Every row comes from one small tree of marks. The marks that hang from a mark follow it in brackets, in the order of their numbers. Every link used is in the known rows. Which tree was each row made from?
Known rows:
z_688[z_63[z_520] z_925]: [ -3.1  21.5  42.6   6.3 -12.5 -13.5   7.5   2.1 -47.3  -6.1  33.5  39.8
   8.0  14.1  -1.1  -5.3  27.1 -30.2 -44.8   5.5 -26.6  10.6   2.9   6.3
  -7.5  21.5  22.8]
z_364[z_63[z_190]]: [ -0.1  -4.1  25.7  16.4  -7.2 -46.7  -1.1  12.1 -67.0 -21.7  12.6  24.7
   0.8   7.5 -51.4 -17.7  31.4   4.2  23.0  20.9  -2.2   0.3  23.5   4.8
  -6.7   1.7 -12.9]
z_364[z_63[z_190 z_520 z_623]]: [ -9.3  -0.7   5.5  31.3 -17.8 -41.2 -17.5  27.7 -61.7  -9.8  10.3  17.6
   0.1  17.7 -26.6 -12.8  27.4  11.3  18.8   9.4  -2.8   6.3   7.9   9.8
  -8.9   4.2  -0.4]
z_63[z_520]: [ -3.4   9.1  43.2  12.4   7.6 -23.8 -33.3   0.1 -41.0 -10.0  20.1  25.6
   9.2  -7.7 -15.3 -31.8  39.1  -7.1   0.8  11.6  -6.4   6.0  35.6   4.5
  -8.9  15.9   1.8]
z_412[z_63[z_520 z_623]]: [ -2.2   0.0  33.0  31.7   0.9   5.2 -48.0  10.3 -31.8  14.5  25.6  14.6
 -25.7   5.9  11.2 -18.6  44.4  -3.4  -3.7  -1.3 -17.1   6.4  43.0  -3.6
 -15.1  26.0  13.2]
z_364[z_63[z_412 z_520]]: [ -1.4   0.8  15.2  11.4   0.1 -44.5 -30.1  22.8 -56.7 -20.3  10.0  16.3
  15.4 -17.1 -23.7 -29.5  31.8  11.5  10.2  13.3   3.8   1.4   9.4   3.7
  -8.0   4.1  -9.2]
z_63[z_412 z_623]: [ -6.2   2.7   1.9  10.8 -19.7  -0.2 -43.7   6.3 -45.3  13.6  13.0  17.3
 -15.4 -30.5   6.6 -24.9  11.3  11.1  26.5  -2.9  -3.2  -0.2  20.1  -4.6
  -1.5   4.4  -0.3]
z_925[z_190[z_63] z_688]: [-25.0  10.0  68.6  13.0  -0.7 -20.2 -32.3  -1.5 -54.4 -56.2  36.3  24.8
 -17.7 -24.8 -21.5 -17.9  36.9 -18.2 -28.4  -2.4 -22.6   0.8  22.9 -13.2
  -3.6  27.2   8.0]
z_925[z_190 z_688[z_63[z_520]]]: [-28.3  15.0  55.6  10.8  -2.5 -20.8 -28.7   4.1 -55.0 -41.6  34.0  32.5
 -15.5  -4.4  -9.3 -12.0  39.5 -26.9 -51.8 -11.7  -3.9   4.4   0.7  -8.0
 -10.3  30.5  22.7]
z_190[z_63[z_412 z_623] z_925[z_688]]: [-17.7  11.5  37.1  24.9  -8.9  -2.7 -39.7  21.6 -50.2 -45.4  43.2  20.4
   2.2  -5.0  11.6 -24.7  14.2 -11.6   9.9  -2.0 -20.7   6.3  20.4 -13.2
   7.8  12.3   0.6]
z_925[z_190[z_63[z_412 z_520 z_623]] z_688]: [-32.0   9.4  44.1  23.6  -9.5 -13.3 -52.9  10.5 -52.6 -48.1  32.3  16.2
 -19.4 -29.7  13.6 -18.7  28.9  -6.7 -29.9 -15.5 -20.1   4.5  -2.1  -9.8
  -0.9  25.3  15.0]
z_688[z_63 z_925[z_190]]: [ -9.7  16.9  43.8   6.3 -16.8  -8.7   8.4 -10.8 -56.1 -15.5  37.6  39.6
  -8.7 -10.3 -17.4   1.3  24.8 -29.8 -60.0  -1.0 -22.3   5.0   6.8  -2.2
  -5.9  27.2  22.6]
z_364[z_63]: [  1.7   3.2  33.4   3.2   1.4 -43.9  -5.2  13.4 -59.5 -17.1  14.9  25.8
   7.8  -6.1 -63.4 -23.4  35.0  -1.5  23.4  26.6   2.2  -2.5  38.5  -1.9
 -12.0   5.5 -11.1]
z_190[z_63[z_412 z_520 z_623] z_925[z_688]]: [-21.6  12.8  34.5  31.2  -6.4  -5.8 -50.7  28.9 -48.0 -47.8  42.8  17.4
  10.3  -0.6  26.4 -26.8  19.0  -9.4  -1.9  -6.4 -20.3  10.9   9.0  -6.8
   6.4  14.7   6.3]
z_412[z_63[z_623]]: [  2.5  -1.3  35.9  23.2  -2.4   8.9 -36.9   4.1 -34.6  16.1  26.1  17.8
 -32.4   1.6  -5.4 -14.9  40.2  -5.2   8.6   3.3 -16.7   1.4  54.5  -9.8
 -14.2  23.4   7.5]
z_688[z_63[z_412 z_520 z_623] z_925[z_190]]: [-19.6  16.4   9.9  20.6 -31.0   0.4 -21.3   7.0 -52.8  -2.1  31.3  27.5
  -9.3 -19.4  30.2   2.0  14.3 -14.2 -64.6 -20.1 -19.7  10.3 -26.7   2.8
  -2.4  24.9  32.1]
z_925[z_190[z_63[z_623]] z_688]: [-29.6  10.5  55.5  16.9 -10.1 -13.2 -34.6   3.1 -53.7 -47.1  35.7  23.1
 -23.7 -20.5 -13.6 -14.4  31.3 -15.4 -21.7  -6.7 -21.6   1.7  19.0 -13.3
  -3.9  27.8  14.3]
z_364[z_63[z_412 z_623]]: [ -3.3  -0.2   1.2   9.9 -16.7 -31.7 -23.3  24.2 -58.2  -3.2  10.2  16.8
  -1.3 -17.1 -32.5 -20.5  19.5  12.7  30.5  12.1   3.8  -2.0  16.7  -2.6
  -8.0   0.5  -6.6]
z_190[z_63[z_412] z_925]: [ -3.6   7.9  42.1  20.7   0.7 -18.3 -33.5   4.9 -50.5 -47.0  40.5  25.0
  16.3 -17.0 -12.9 -27.8  17.9  -8.7   7.6  14.1 -18.9   4.4  38.9  -6.0
   9.2   9.7  -9.6]

Which tree is each row?
[ -9.0   8.7  26.0  26.6 -11.7  -8.9 -38.4  13.1 -49.0 -32.4  40.3  21.5
   6.5 -12.4  -3.5 -23.0   9.7  -3.6  15.9   7.7 -19.6   5.9  34.9  -6.3
   8.0   9.3  -2.3]	z_190[z_63[z_412 z_623] z_925]
[-13.0  11.2  21.9  34.1  -9.2 -12.4 -48.6  19.3 -45.6 -34.8  39.2  18.0
  15.2  -9.4  11.0 -25.1  13.8  -1.6   3.9   3.0 -20.0  10.5  22.6  -1.2
   7.1  12.8   2.3]	z_190[z_63[z_412 z_520 z_623] z_925]
[-19.0  -3.9 -12.2  50.5 -22.2   1.4 -58.4  19.7 -56.8  -9.8  20.1  11.3
  -5.3  -4.7  51.2 -25.1  12.1  16.3  -0.4 -22.7  -1.5  12.9 -15.2  10.5
   9.3   5.5   1.7]	z_63[z_190[z_925] z_412 z_520 z_623]
[ -8.3  18.5  11.6  14.7 -28.1  -0.5 -11.3  13.4 -46.8   8.4  28.1  30.5
  -0.3  -0.8  31.4  -2.8  12.2 -15.9 -38.5  -9.9 -23.7  11.0 -18.7   4.6
  -3.3  15.5  25.9]	z_688[z_63[z_412 z_520 z_623] z_925]
[ -0.2  -7.2  42.7  44.5   9.1   1.6 -42.2   5.1 -44.8 -14.4  31.9  16.1
 -17.0  15.3  17.7 -22.8  48.4  -6.5 -17.8  -3.6 -15.4   9.1  32.5   1.5
  -5.3  24.0   2.0]	z_412[z_63[z_190[z_925] z_520]]
[ -8.0  -2.8   9.2  29.1 -16.9 -29.5  -8.8  24.1 -68.9 -16.9  19.9  20.8
  -2.0  13.1 -40.0 -14.5  23.3   5.4  25.6  10.4   3.5   3.2  20.3   2.0
  -4.7   3.2  -7.7]	z_364[z_63[z_190[z_925] z_623]]
[ -6.5  -6.1  17.6  22.2  -6.9 -31.3 -18.7  22.8 -72.7 -37.7  17.8  17.6
   5.1  -2.8 -17.2 -26.3  26.3   7.5  12.1   4.3   4.6   1.1  -0.5  -0.7
   1.6  -0.3 -16.3]	z_364[z_63[z_190[z_925[z_688]] z_412]]
[ -5.5  -7.0  -5.8  24.8 -23.3 -33.1 -18.9  23.8 -66.7  -7.4   7.6  15.2
  -8.2  -4.2 -19.5 -14.4  16.9  19.5  27.9   6.0   0.1   0.8   1.0   3.7
  -3.1  -3.2  -9.1]	z_364[z_63[z_190 z_412 z_623]]
[-15.5  18.2  26.9  12.3 -31.1   1.2   3.1  -2.4 -55.3  -1.1  36.6  35.6
 -17.3  -7.5  -8.5   7.5  16.8 -26.3 -50.8  -7.6 -22.0   6.6   3.2  -2.5
  -7.2  27.4  30.1]	z_688[z_63[z_623] z_925[z_190]]
[-11.0  -4.8  31.7  51.0  -3.4  14.3 -47.6  18.2 -44.5  -6.8  32.8  12.9
 -29.0  25.2  33.3 -17.9  42.7  -5.2 -13.5 -14.2 -15.9  10.9  21.8  -2.0
  -6.4  24.7  10.7]	z_412[z_63[z_190[z_925[z_688]] z_520 z_623]]
[ -4.6  -8.1  15.9  32.3  -7.7  -5.8 -35.8  -1.0 -63.5 -25.8  22.4  20.7
  -4.3 -16.8  12.5 -30.6  17.5   7.7   4.9  -7.6  -0.9   4.1   6.7   2.1
  12.4   1.2 -17.0]	z_63[z_190[z_925] z_412]
[-14.8  17.0  48.3   1.1 -10.4 -14.4  -8.8  14.1 -47.3 -15.3  29.5  36.7
 -14.7  26.4 -13.1 -10.0  28.3 -28.9  -1.3   1.9  -8.7   3.2  17.6  -9.8
 -11.4  15.9  15.7]	z_925[z_688[z_63[z_623]]]
[-17.0  13.8  39.7  17.4  -0.2  -0.4 -30.8  18.6 -53.3 -32.0  41.4  30.4
   5.8  13.5   2.4 -26.5  27.8 -24.7 -13.9  -6.1   4.3   7.0  16.2  -9.6
  -2.2  17.8   7.4]	z_190[z_925[z_688[z_63[z_412 z_520 z_623]]]]
[ -6.7  -6.4  25.8  51.9  -3.1  10.2 -45.6  13.6 -43.8  -0.4  31.6  13.1
 -26.2  20.0  26.5 -16.4  41.0  -2.1  -9.9 -10.9 -16.2  10.5  28.4   1.1
  -6.3  23.5   9.0]	z_412[z_63[z_190[z_925] z_520 z_623]]
[-13.5  17.9  57.4   1.2   1.4 -22.9 -13.8  13.0 -45.9 -27.0  28.9  36.5
  -2.1  26.4  -7.5 -16.2  36.7 -29.9 -14.5   3.4  -8.6   5.7  13.1  -6.4
 -11.6  17.5  14.9]	z_925[z_688[z_63[z_520]]]
[ -8.5  -6.7  -5.0  30.5 -20.2 -26.9 -22.1  26.2 -70.2 -16.8  15.2  15.4
  -2.2  -0.3 -16.2 -19.2  16.1  15.8  21.8   2.2   6.0   2.4   2.3   1.9
   0.6  -1.5 -10.7]	z_364[z_63[z_190[z_925] z_412 z_623]]
[ -6.9  10.0  15.3  19.9 -28.5 -27.7   1.9   5.2 -51.8   2.4  21.7  39.8
 -16.7  38.8 -19.0   9.1  14.7 -15.4   4.8   8.6 -11.7   6.7  17.0   6.0
  -8.1   8.4  16.5]	z_688[z_63[z_190 z_623]]
[ -8.1  13.8  35.8  20.9 -12.1 -32.2 -28.8  10.0 -36.7 -17.2  26.5  24.4
   2.3   5.3 -15.2 -12.8  22.1  -5.0  18.7  18.9 -33.8   8.3  38.1   4.1
  -5.0  13.6   9.5]	z_190[z_63[z_520 z_623]]
[-13.6   8.3  -1.7  33.1 -24.6 -20.8 -26.6  17.1 -53.3  -7.8  24.4  30.0
  -3.4  26.3  22.1  -0.6  11.3  -7.4 -15.6  -7.4  -4.4  12.1 -10.7   9.0
   0.2   8.3  16.6]	z_688[z_63[z_190[z_925] z_412 z_520 z_623]]
[-14.8  -4.1 -12.4  42.1 -26.8  -7.8 -53.5  15.6 -51.9   3.0   8.3  10.3
 -14.2  -6.0  47.4 -19.0  13.0  21.8   7.0 -17.3  -9.7  10.6 -17.3  12.7
   4.8   2.7   4.1]	z_63[z_190 z_412 z_520 z_623]
[  2.9  -8.9  45.1  37.1   6.9   5.4 -30.3  -2.2 -48.3 -11.6  32.5  19.7
 -25.5  10.9   0.9 -20.2  44.5  -8.6  -5.2   0.8 -15.5   4.8  45.1  -4.2
  -4.3  21.1  -3.3]	z_412[z_63[z_190[z_925]]]
[-12.0  -5.0  -9.0  36.2 -17.2 -29.7 -33.5  33.1 -67.1 -19.7  14.1  11.5
   5.2   2.3   0.0 -21.1  20.6  17.2  10.5  -2.2   5.4   7.1  -9.3   7.9
  -0.4   1.0  -6.0]	z_364[z_63[z_190[z_925] z_412 z_520 z_623]]
[ -8.4  15.1   5.3  12.1 -20.8 -26.2 -27.0  15.3 -41.5   6.0  19.2  31.0
  -1.0  13.5   7.7  -3.7  14.8  -9.2  -9.4   1.9  -5.6   7.9   3.9   4.6
  -8.7  10.6  20.7]	z_688[z_63[z_412 z_520 z_623]]
[ -1.5   8.9  24.2  15.0 -25.2  -7.9  10.0  -2.1 -59.6  -8.3  26.6  35.7
  -6.2   3.4  18.8   0.5  12.0 -16.7 -36.4  -4.8 -28.2   7.6 -17.5   6.0
   4.4   8.5  11.3]	z_688[z_63[z_190 z_412] z_925]
[ -4.8  20.9  29.4   7.6 -27.5  -0.2  14.0   3.6 -49.0  10.5  33.3  39.9
  -8.2  15.2  -8.7   4.0  14.6 -28.2 -26.3   3.3 -25.9   7.4  11.0  -0.6
  -7.8  18.6  23.8]	z_688[z_63[z_623] z_925]
[-10.6  -4.4  13.2  29.4  -3.1 -35.8 -29.9  29.9 -69.9 -39.9  17.4  15.1
  12.4   0.5  -1.8 -28.6  30.7   9.5  -1.0  -0.6   4.6   6.2 -11.1   5.2
   0.6   2.8 -11.2]	z_364[z_63[z_190[z_925[z_688]] z_412 z_520]]
[-24.7   2.9  17.7  48.0 -16.4   2.0 -40.2  22.0 -57.3 -18.2  29.5  19.2
  -8.1  28.7  29.2 -22.1  25.6  -3.2  -2.7 -16.9  -5.4  14.3  -0.9   6.2
   1.0  14.1   9.4]	z_63[z_190[z_925[z_688]] z_520 z_623]
[-19.0  10.9  29.8  16.9 -15.8 -14.6 -22.8  20.8 -52.2 -20.1  23.1  28.5
 -13.5  24.3  23.8 -10.1  24.4 -15.8 -10.6 -10.6 -11.0   7.9 -12.2  -1.4
  -5.6  11.4  16.3]	z_925[z_688[z_63[z_190 z_412 z_520 z_623]]]
[-16.7  15.3  46.7  16.3   1.9  -1.9 -24.3  16.6 -52.9 -32.1  43.5  33.8
   5.6  20.2  -8.4 -24.5  31.3 -29.6 -13.9  -3.5   3.5   7.4  24.8  -8.8
  -5.1  19.7   9.1]	z_190[z_925[z_688[z_63[z_520 z_623]]]]
[-10.6  -5.7  11.5  41.8  -2.3 -10.9 -51.1   9.1 -60.0 -29.6  20.9  15.4
   7.5 -10.8  37.3 -34.2  23.6  10.6 -12.1 -14.5  -0.7  10.6  -9.4  10.9
  11.2   5.8  -8.8]	z_63[z_190[z_925] z_412 z_520]
[-29.6  14.0  45.7  11.9 -14.5 -12.3 -24.3   4.6 -55.9 -30.2  33.9  32.2
 -27.4  -2.5 -13.1  -5.2  31.0 -25.5 -40.2 -13.5  -3.8   2.1   7.2 -12.8
 -10.8  28.6  24.2]	z_925[z_190 z_688[z_63[z_623]]]
[-12.6  -1.1   6.9  36.6 -14.4 -33.1 -20.6  29.8 -66.9 -19.8  19.5  17.5
   5.9  19.7 -23.3 -17.7  27.1   8.0  14.6   5.2   3.2   7.9   9.0   8.2
  -5.9   6.7  -2.4]	z_364[z_63[z_190[z_925] z_520 z_623]]
[-12.0  14.0  69.7  16.9   8.4 -14.9 -21.4  11.4 -50.9 -59.5  48.6  30.2
  11.1   7.2 -22.0 -27.1  29.3 -26.3   3.2  12.6 -22.5   5.7  42.8 -11.4
   3.7  17.1  -3.5]	z_190[z_63 z_925[z_688]]
